Each row was made from one path, in order. Every step used is in the known rows, and no mark comes twice. Write each row's path.
(in the rows, 128 means zero)
Known rows
ninu-fafo-tino: [114  99 152 155 136 125 121 133 113 149 157 105 116 150 123 104 138  84
 105 144 129]
ninu-fafo: [118 113 139 152 159 108 136 122 133 136 136 118 135 112 135 122 148 118
 106 132 111]
rovo-fafo-ninu: [100  87 112 142 121 121 150 169  95 130 187 157  92 167  99 119 157  85
 164 133 149]
tino-fafo: [111 129 104 113 122 120 125 133 119 115 133 121  98 121 130 135 138 102
 118 137  98]
zado-lepeb-ninu-fafo: [135 101 111 169 177 126 156 100 197 158 134 142 139  93 121  90 172 123
 114 140  93]
fafo-rovo: [147 107 113 129 145 109 142 164 157 141 139 161 128  96 148 127 118  99
 154 158 141]
ninu-fafo-nudi-fanip: [102  60 117  94 159  96 149 121 137 119 124  98 154 102 122 144 154  87
  64  90 115]
rovo-fafo-nudi-lepeb: [ 86  83 130 103 159 130 163 148  89 103 176 150  71  96  52 135 130 101
  98 129 180]
rovo-fafo-nudi-fanip: [ 93  60 106  88 147 125 157 150 108 108 150 109 112 129  87 166 150  79
  88  93 149]
ninu-fafo-rovo-lepeb: [150  90 124 145 145  83 135 163 180 163 134 125 142  46 152 105  79 123
 118 146 153]
rovo-fafo-nudi-lepeb-zado: [ 99 100 141  91 145 124 162 174  68 109 207 176  56  72  44 112 120 124
 102 137 180]
nudi-fanip: [128 106  97 105 114 145 157 142 139 131 122 121 134 123 129 167 192  90
 119 111 139]
tino-fafo-rovo: [124 120  96 110 123 104 116 155 148 123 128 141 112  99 159 110 100  93
 137 158 115]
sikole-fafo: [118 113 133 141 170 130 124 155 146 128 128 140  99 164 127 126 156 103
 108 132 101]
fanip-nudi-lepeb: [106 140 132  93 118 159 154 132 133 136 161 186  59  58 104 168 139  99
 103 135 182]
fanip-nudi-lepeb-sikole: [128 174 153 105 113 176 139 134 102 138 188 174  56  48 107 170 142 104
  82 141 175]
zado-lepeb-sikole-fafo: [142 129 135 146 175 176  98 164 157 153 156 148  68 152 102 105 153  94
  83 141 110]
ninu-fafo-nudi: [112  72 140 118 190  79 142 119 128 119 143 118 137  93 114 127 119 109
  80 116 102]
zado-lepeb-sikole-fafo-nudi: [138  84 136 114 208 147 104 158 150 136 161 148  70 134  82 111 123  86
  57 127  99]
zado-lepeb: [140  98 104 123 156 152 142 152 167 156 145 161  87 115  97 124 154  99
 131 144 139]
rovo-lepeb-sikole-fafo-tino: [156 114 156 157 132 157 104 183 113 160 177 107  69 148 105 122 113  89
  76 143 135]

Which path is each row?
[152 139 145 153 167 132 100 176 143 138 152 147 109 131 155 107 116  95
 107 159 113]	lepeb-sikole-fafo-rovo
[155  87 117 138 160 106 126 193 194 154 127 147 105  98 145 111  86 105
 119 144 140]	sikole-fafo-rovo-lepeb
[144 107  88 107 110  96 128 173 168 144 132 127 102  56 148 117  69 109
 128 150 138]	tino-fafo-rovo-lepeb
[104 143 139 140 143 133 168  80 159 137 150 166 110  35 131 131 158 122
  86 135 136]	fanip-nudi-lepeb-ninu-fafo
[ 93  79 132 102 183 126 141 150 130 104 141 162  79 117  81 119 142  92
  73 127 135]	sikole-fafo-nudi-lepeb
[130 116 140 102 151 141 156 137  77 114 183 152  91  59  74 148 141 108
  80 139 151]	fafo-nudi-lepeb-sikole
[104  98  87 109  96 109 133 150 111 119 160 151 102 148 132 106 151  77
 150 137 102]	tino-fafo-ninu
[129  59 110 137 211  98 161  94 187 140 141 140 140  77 103  95 144 115
  88 126  85]	zado-lepeb-ninu-fafo-nudi
[ 97  89 116 131 170 121 195 116 105 103 172 153 102  77  66 129 154 115
 109 133 146]	rovo-fafo-nudi-lepeb-ninu
[154 102 130 148 129 127 125 188 125 151 183 147  93 137 118 114 137  97
 112 128 121]	rovo-lepeb-sikole-fafo-ninu
[105 100 142 149 122 151 127 163  84 139 181 113  73 179  91 127 136  77
 131 147 162]	rovo-fafo-tino
[148  60 121 144 188  62 184 105 163 137 144 113 161  31 116 130 111 142
  84 115  92]	rovo-lepeb-ninu-fafo-nudi
[139 148 150 155 165 149 110 155 115 130 153 129  96 152 127 131 153 105
  88 135  95]	lepeb-sikole-fafo
[138  49  97 119 156  79 191 104 176 136 124  94 178  40 124 146 148 120
  68  87 104]	rovo-lepeb-ninu-fafo-nudi-fanip
[154 103 118 176 158  91 177 108 173 154 137 115 159  49 135 124 139 149
 111 131 101]	rovo-lepeb-ninu-fafo
[ 84  95 103  72 134 119 144 130 102  94 145 141  78  78  85 124 123  94
  85 130 133]	tino-fafo-nudi-lepeb
[123  93 130  98 167 139 123 151 119 112 142 109 114 141 114 153 163  75
  43  95  99]	lepeb-sikole-fafo-nudi-fanip
[143 110 119 176 170  82 157 113 184 141 128 140 179  71 172  93 134 122
 140 157  95]	lepeb-ninu-fafo-rovo
[123  85 107 117 168 113 202 105 129 110 154 167 126  51  86 138 167 118
 114 135 126]	fafo-nudi-lepeb-ninu
[131 131 105 149 136 142 193 107 136 126 147 168 123  68 105 130 195 126
 139 151 136]	nudi-lepeb-ninu
[104 118 149 115 151 152 147 150  57 107 201 137  67  86  52 141 129 105
  77 134 172]	rovo-fafo-nudi-lepeb-sikole
[ 99 100  93 100 143 111 175  96 123  92 141 146 107  57  96 119 146 110
  97 135 100]	tino-fafo-nudi-lepeb-ninu
[162 134 145 151 152 141 119 173 130 148 157 119  88 109 115 140 121 123
  78 126 119]	rovo-lepeb-sikole-fafo
[129 107 131 150 158  91 126 146 165 141 133 136 149  91 161  96 110 105
 128 152 128]	ninu-fafo-rovo
[123 163 157 113 142 165 102 167 149 140 168 189  53  75 140 122 103  84
  76 156 170]	fanip-nudi-lepeb-sikole-fafo-rovo
[100 126 151 143 123 151 155  91 142 149 169 153  91  73 123 115 150  89
  87 146 155]	fanip-nudi-lepeb-ninu-fafo-tino
[121 159 150 146 145 175 120 155 104 126 160 150  72 125  99 116 169 105
  79 146 140]	nudi-lepeb-sikole-fafo
